Every row comes from one small tree of marks. The marks that hang from a mark follow it in brackets, in alphabetical order. Every link used is in the known rows. Which tree was each row made from?
(in the rows, 128 means zero)
Known rows
kofo(vidak): [137 133 125 125 126 142 117 126 100 126 124 126 132 155 158 131 105 135
 115 124 114 129 119 148 142  92 118 113 144 130 150 104 143 146 133 139
 124 126 124 139 117]
kozoz(devu(kofo ziboz(talez(gizas(ravuti))))): [130  96 144 161 146 110 127 122 136 100 104 164 147 117 120 132  90  84
 150 154 125 121 143 101 125 176 162 118 188 109 111 161  87 145 136 118
 104 116 150 186 143]
kozoz(devu(kofo(kasuvo vidak) ziboz(talez(gizas)))): [133 109 127 144 162 119 128 104 113  90  89 159 124 130 133 141  82  98
 130 138  97 127 107 131 122 158 146 122 198 101 127 137 124 166 134 136
 122 118 115 193 101]
kofo(devu(kozoz ziboz(talez)) kasuvo vidak): [164 152 111 138 155 153 127  85 102  89  92 124 121 144  69 134 111 127
  90 133 127 134  49 182 143 115 130  86 142  97 153 130 153 165 131 164
 107 102  79 189  68]
kozoz(devu(kofo)): [ 99 101 137 127 146  92 139 103 132 128 122 133 141 123 142 148 114 109
 151 111 109 119 133 110 114 164 138 145 182 112 111 147 117 132 133 126
 145 131 134 167 134]
vidak(kofo(devu(kozoz) kasuvo)): [118 115 101 112 161 101 143  93 129 116 147  99 114 151  41 142 158 152
 120  90 125 127  93 130 129 147 145 117 114 113 105 132 133 136 145 108
 119 127  78 143  99]
ravuti(rataz talez): [101 134 149  67 113 123 122 119 160 109 125 138  93 122 135 161  98  88
  95 143 161 140  69 151 110 112  97  97 111 134  98 117 112  96  69 144
 154 132 139 148 104]
ziboz(kasuvo(kofo(devu vidak)) talez(gizas(ravuti))): [182 116 137 136  72 121  55  76 107  93 142 156 197 121  98 170 100  87
  73 189 151 112 121 106  85 113 119  60 112 158 145 126 111 161 125 137
 113 113  70 152  71]
devu(kofo(kasuvo vidak) kozoz): [102  98 106 112 186 138 134  85 121 112 111 103 110 150 134 157  82 132
 148  92  78 130  94 126 164 134 126  98 148 103 153 129 157 181 123 132
  92 129 109 175 116]
vidak(kofo(devu kasuvo)): [132 130 109 105 141  98 155  89 128 123 156 104 117 152  61 136 159 157
  98  99 128 121  96 135 116 137 147 129 115 125 104 126 134 127 157  94
 148 127  85 135  89]
rataz(ravuti): [144 122 137 123 148 114 144 125 172 109 144 147 117 142 133 124 133 127
 141 144 141 112 123 130 141 138 150 117 108 118 151 138 110 150 133 144
 130 106  97 124 135]
ravuti(rataz talez(gizas(mipi(sezum)))): [145 124 141  97  71 139  97 155 134  95 128 169  72 108 137 143  67 107
 103 139 151 172 110 153 105 124  96 104  72 138 100 125 113 121 101 118
 158 127 145 153 118]
talez(gizas(mipi(sezum) ravuti(rataz))): [204 103 135 162  61 152 100 180 123 114 131 170  99 114 141  88  60 135
 108 136 158 168 172 118 139 133 141 130  75 148 120 149 111 158 166  83
 133 110 168 140 152]
ziboz(kasuvo(kofo(devu)) talez(gizas(mipi ravuti))): [189 115 163 143  44 115  56  65 106  99 149 154 192  94  83 163  86 102
  78 196 175 116 132  90  86 133 126  67  83 142 131 152 100 161 127 118
 128 121  77 152  76]
kasuvo(kofo(devu(kozoz ziboz(talez(gizas))) vidak)): [167  92 113 132 124 140  74 128  83  93 114 157 164 143  77 129 123 105
 156 134 127 152 117 169 134  79 125  80 138 122 149 144 150 153 140 147
  80 115  72 156 103]
ziboz(kasuvo(kofo(vidak)) talez(gizas(ravuti(rataz)))): [159 100 148 119  84 124  48  87 126  87 130 160 176 118 130 169  70  68
  83 191 157 121 113  97  88 102 114  59 111 166 136 122 107 162 100 143
 103 121  91 143  78]
devu(kofo(kasuvo vidak) kozoz ziboz): [106  92 120 136 211 160 147  98 119  93  96 120 114 151 114 126  78 121
 172 103  84 146  97 146 179 129 144  98 179  80 145 147 157 181 131 136
  58 126 113 193 119]
vidak(kofo(devu(kozoz ziboz(talez(gizas))) kasuvo)): [135 111  98 134 165 116 123 110 129  90 131 132 112 144  21 137 148 132
 126 114 119 133 102 134 126 156 150  99 118 104 103 138 119 145 146 113
  95 117  83 155 101]
gizas(mipi(sezum) ravuti(rataz talez)): [156 135 192 108  53 124 150 123 125 107 143 127 110 107 149 121  33 128
  94 162 221 171 110 120 119 122 133  93  63 154 104 152  96 137 109  77
 141 118 170 178 137]
mipi(sezum): [124 139 125 127 122 112 159 148 121 103 130 135 129 117 138 124 120 133
 154 119 136 169 139 137  92 135 130 137  98 167 124 137 138 140 140 103
 118 116 136 148 146]
kofo(devu(kozoz) kasuvo vidak): [172 141  92 128 143 147 125  92 103 115 109 109 115 155  84 132 125 150
  80 103 114 130  62 175 150 111 120 111 132 108 158 117 168 165 146 156
 136 108  72 167  70]
gizas(mipi talez): [153 104 156 139  66 159 104 124 123 153 123 145 111 134 149 102  76 175
 113 140 149 147 180 115 130 144 137 153  95 108 163 137 122 147 127 100
 171 146 133 131 127]
kofo(kasuvo): [151 134 111 120 147 134 149 107 129 119 115 114 103 130 118 120 124 143
  96 130 128 129  83 130 130 140 137 140 128 123 137 124 146 150 126 124
 145 122  95 133  86]
fomo(talez(gizas)): [183 102 112 165  95 145  76 184 152 121 112 196  92 131 113 131 125 134
 129 151  96 138 179 118 124 146 126 112 102 148 145 125 122 134 132 146
 132 117 128 115 125]
fomo(talez): [149 119 145 144 104 128 110 148 155 127 117 165 107 127 122 142 121 135
 127 153 124 132 148 119 116 135 130 105 111 150 141 130 124 122 110 149
 134 121 131 125 119]
talez(gizas(mipi ravuti(rataz))): [206  98 138 163  66 160  80 167 129 131 129 165 101 121 134  91  66 131
  90 141 153 142 163 113 161 127 139 123  94 122 121 143 103 150 158  99
 139 118 163 126 141]
kasuvo(kofo(devu vidak)): [162 107 124 102 102 123 108 106  83 128 138 129 173 153 118 128 133 130
 128 121 139 141 112 169 123  61 120 110 138 141 151 131 163 138 150 128
 134 124  74 138  91]
gizas(talez): [134 101 120 128 108 152 113 142 151 147 116 150 115 150 139 113 120 145
 120 135 127 139 170 118 120 147 138 155 122 129 164 121 123 129 120 118
 149 133 130 121 130]
fomo(kozoz(devu(kofo)) talez(gizas(mipi))): [188  73 162 182  60 117  44 167 177 138 116 232 104 108 112 151  91 154
 146 158 104 132 183 109 156 178 134 109 132 124 150 143 102 143 130 131
 149 116 132 140 135]

Write each row's tree
[153 111 152 139  58 148 130 140 117 132 126 150 109 125 157 100  69 179
 133 135 157 180 190 122 101 152 139 157  73 137 160 143 131 157 138  80
 161 135 142 146 142] : gizas(mipi(sezum) talez)
[ 83 111 172 138 153  92 131  63 139  91 113 148 166 100 118 164  95  75
 144 153 123 116 116 102  88 179 144 113 197 103 104 158 102 140 109 148
 115 133 119 194 107] : kozoz(devu(kofo ziboz(kasuvo talez)))
[178  97 178 132  40 151 131 147 150 140 128 150 104 129 167  79  31 157
  94 149 208 181 176 109 125 138 157 148  66 156 147 159 105 151 132  66
 160 119 182 151 151] : gizas(mipi(sezum) ravuti(rataz) talez)
[116 117 131 125 141 105 145 116 124 117 158 125 137 152  59 120 159 141
 139 104 131 132 134 147 125 127 153 121 136 115  95 140 119 110 162 101
 114 128 113 144 123] : vidak(kofo(devu(ziboz)))
[157 125 197 110  61 136 125 108 131 130 140 122 110 117 139 123  38 124
  73 170 214 135  99 113 149 115 129  86  89 121 108 145  86 129  97  98
 150 127 163 162 121] : gizas(mipi ravuti(rataz talez))
[134 144 143 149 134 145  97  77 107  89 115 137 166 132  71 155 114 103
 105 143 129 128  88 164 120 116 116  65 147 103 142 133 134 151 121 183
  87 113  92 190  85] : kofo(devu(kozoz ziboz(kasuvo talez)) vidak)
[155 132 140 155  91 126  72  91 143  95 133 156 162 102 106 172  95  85
  72 194 143 102 135  72  90 167 123  74 102 146 128 122  82 154 109 137
 108 115 114 145 101] : ziboz(kasuvo talez(gizas(ravuti)))
[164 131 185 135  66 135 133 103 105 129 146 115 131 120 125 125  57 143
  91 178 201 128 122  98 150 132 141  85  94 114 125 142  84 144 114  84
 132 126 142 164 131] : gizas(mipi ravuti(talez))
[103  95 148 164 173 148 105 104 138  84 111 139 147 116  66 121 121  95
 167 139 127 147 121 120 133 157 138  96 162  91 120 151 126 152 107 172
  46 135  93 161 118] : devu(kozoz ziboz(kasuvo))
[184 105 141 132  85 129  92 116  89 106 130 160 162 115  80 116 120 121
 144 150 154 150 134 157 117  97 137 103 115 119 130 165 136 138 151 114
 124 123  85 147  99] : kasuvo(kofo(devu(ziboz(talez(gizas(mipi))))))
[136 124 159  99 102 127 132 125 160 120 133 127 115 132 130 135  84  94
  78 163 194 129  88 117 139 119 131  89 114 145 108 130  89 113  91 115
 127 116 156 152 127] : gizas(ravuti(rataz talez))
[151 125 137 138 144 159 126  95 101  89 103 149 110 131 146 138  44 125
 122 146  94 134 110 143 151 126 136  92 144  95 147 141 135 182 141 109
 111 121 130 191 100] : devu(kofo(kasuvo vidak) ziboz(talez(gizas(mipi))))
[ 97 103 135 134 156 107 123  94 133 102 155 120 149 143  30 138 157 126
 149 104 127 132 127 129 120 147 146 100 138 104  92 143 119 126 144 124
  82 134  88 155 115] : vidak(kofo(devu(kozoz ziboz(kasuvo))))
[151 112 123 128  96 119  38  76 105  81 130 159 184 115  82 189 112  83
 104 167 122 123 113 119  80 116  97  57 108 140 145 124 128 162 111 166
 103 123  52 153  69] : ziboz(kasuvo(kofo(devu(kozoz) vidak)) talez(gizas))
[134 118 120  91 103 141  88 157 156 103 121 170  77 123 126 152 101  84
  94 140 134 146  99 149 118 120  97 102 103 133 104 110 109 108  91 141
 151 124 136 138 110] : ravuti(rataz talez(gizas))
[ 95  95 107 115 185 127 144  88 144 113 116 104 108 130 107 155 101 128
 160  95  88 128  99 112 154 161 133 109 136  98 134 150 145 166 118 122
  94 130 114 166 125] : devu(kofo(kasuvo) kozoz)
[214  76 143 198  68 119  47 198 193 135 108 237 117 120  90 131 120 136
 120 181 135 129 174  96 159 176 150 108 141 152 154 129  84 137 126 140
 123  96 129 121 142] : fomo(kozoz(devu) talez(gizas(ravuti)))
[135 124 118 119 157 111 163  97 126 110 147 114 119 153  49 116 155 151
 114 106 133 134  99 148 127 135 161 129 137 112 101 138 134 128 160  97
 127 125  87 145  90] : vidak(kofo(devu(ziboz) kasuvo))
[123  83 136 156 154 146  55 107 112  60 101 165 165 117  69 148  96  71
 166 166 122 149 121 120 116 128 126  58 147 106 137 141 124 173  97 173
  30 129  70 163 103] : devu(kozoz ziboz(kasuvo(kofo(vidak)) talez(gizas)))
[166 104 135 118 117 136 114 114  82 114 129 141 173 151 107 107 131 125
 146 128 142 154 115 183 131  60 134 109 158 129 147 142 162 137 154 129
 112 121  76 148  93] : kasuvo(kofo(devu(ziboz) vidak))
[ 95 112 131 125 204 145 139  78 121  79  89 120 121 136 112 160  63 104
 157 132  97 132  76 135 157 136 138  66 160  88 146 146 138 178 103 141
  56 122 119 207 112] : devu(kofo(kasuvo vidak) kozoz ziboz(talez))
[156 133 123 163 127 154  74 102 105  84 112 157 155 135  68 149 115 101
 105 143 111 131 108 164 124 122 113  69 142 102 145 127 133 157 136 180
  86 109  89 182  88] : kofo(devu(kozoz ziboz(kasuvo talez(gizas))) vidak)
[160  99 164 163  88 100  74 158 189 137 108 208 120 114  98 153 129 140
 134 170 138 127 138 117 138 162 136 109 148 146 146 129 104 117  97 160
 139 112 117 128 124] : fomo(kozoz(devu) talez)
[ 98  98 162 144 157 114 131  79 120 102 115 145 164 130 139 138  91  93
 147 129 103 130 127 125 114 151 142 126 222 100 119 143 129 152 134 150
 115 137 111 192 104] : kozoz(devu(kofo(vidak) ziboz(kasuvo)))
[110  74 150 146 170 148  90  98 111  79 113 139 171 130  77 120 107  90
 182 141 132 160 117 130 132 114 136  83 170 100 135 148 145 163 106 169
  33 138  65 161 104] : devu(kozoz ziboz(kasuvo(kofo(vidak))))
[ 89 116 170 136 152 102 124  64 120  90 108 146 170 118 137 164  81  79
 136 152 114 117 111 115  96 158 137 104 207 108 117 143 111 151 113 155
 111 131 116 203 100] : kozoz(devu(kofo(vidak) ziboz(kasuvo talez)))
[196  77 143 201  93 131  46 203 185 116  95 252 106 116  80 123 131 129
 149 172 115 145 171 130 153 172 147 114 161 130 148 132 100 129 124 161
 114 105 116 128 130] : fomo(kozoz(devu(ziboz)) talez(gizas))
[128 141 161 100  89 100  83  36 105  95 142 128 202 113 106 194 108  90
  87 175 154 111  85 126  64  99 103  62 119 152 139 127 131 145  98 156
 128 129  59 157  53] : ziboz(kasuvo(kofo(devu vidak)) talez)
[ 90 112 158 136 157  96 144  95 133 101 104 149 148 112 125 148  98  85
 159 141 122 121 121 117 110 168 151 120 193 102 106 160 104 133 117 134
 117 128 139 190 131] : kozoz(devu(kofo ziboz(talez)))
[153  94 159 147 106  97  97 130 196 135 109 197 112 115 108 164 113 143
 133 159 119 122 121 112 144 175 140 113 155 136 150 137 115 132 103 142
 147 112 113 146 110] : fomo(kozoz(devu(kofo(kasuvo))) talez)
[118 108 126 120 156 105 147  86 117 121 110 122 127 141 153 146  94 122
 122 110 101 119  99 126 124 149 138 142 193 112 132 129 141 160 136 129
 154 128 110 177 102] : kozoz(devu(kofo(kasuvo vidak)))
[114 106 170 139 137 101 102  78 105  82 104 152 180 115 111 143 103  75
 138 171 150 133 102 120  82 137 139 106 198 120 118 140 117 148 102 168
 103 132  77 173  86] : kozoz(devu(ziboz(kasuvo(kofo(vidak)) talez)))
[138 106 135 123  96 111  53  83 120  84 133 161 178  98 102 183 110  77
 113 184 133 120 127  91  66 134 111  76 107 151 130 126 113 153  98 144
 109 133  68 131  80] : ziboz(kasuvo(kofo) talez(gizas))
[138  98 134 119 132 118 105 104 107  97 120 138 170 121  58 133 140 101
 169 141 156 147 106 153 118 102 136  88 132 120 128 166 137 132 120 138
  85 119  76 153 108] : kasuvo(kofo(devu(kozoz ziboz(talez))))
[149 119 143 100  77 147  81 147 138 108 126 166  72 114 133 145  72 103
  90 143 147 151 108 149 123 120  94  99  86 119 103 119 108 116  96 129
 164 133 140 144 109] : ravuti(rataz talez(gizas(mipi)))
[110 106 122 143 145 110  96 103 132  89 147 142 144 136  25 154 149 113
 138 121 119 128 134 120 109 156 138  83 119 108  94 139 103 133 140 126
  80 127  92 155 115] : vidak(kofo(devu(kozoz ziboz(kasuvo talez(gizas)))))
[158 101 144 135  88 114  60  86 127  89 137 156 188 103 100 168  98  77
 101 198 156 115 132  73  82 137 129  67 106 158 132 133  96 161 104 128
  96 122  80 135  92] : ziboz(kasuvo(kofo) talez(gizas(ravuti)))
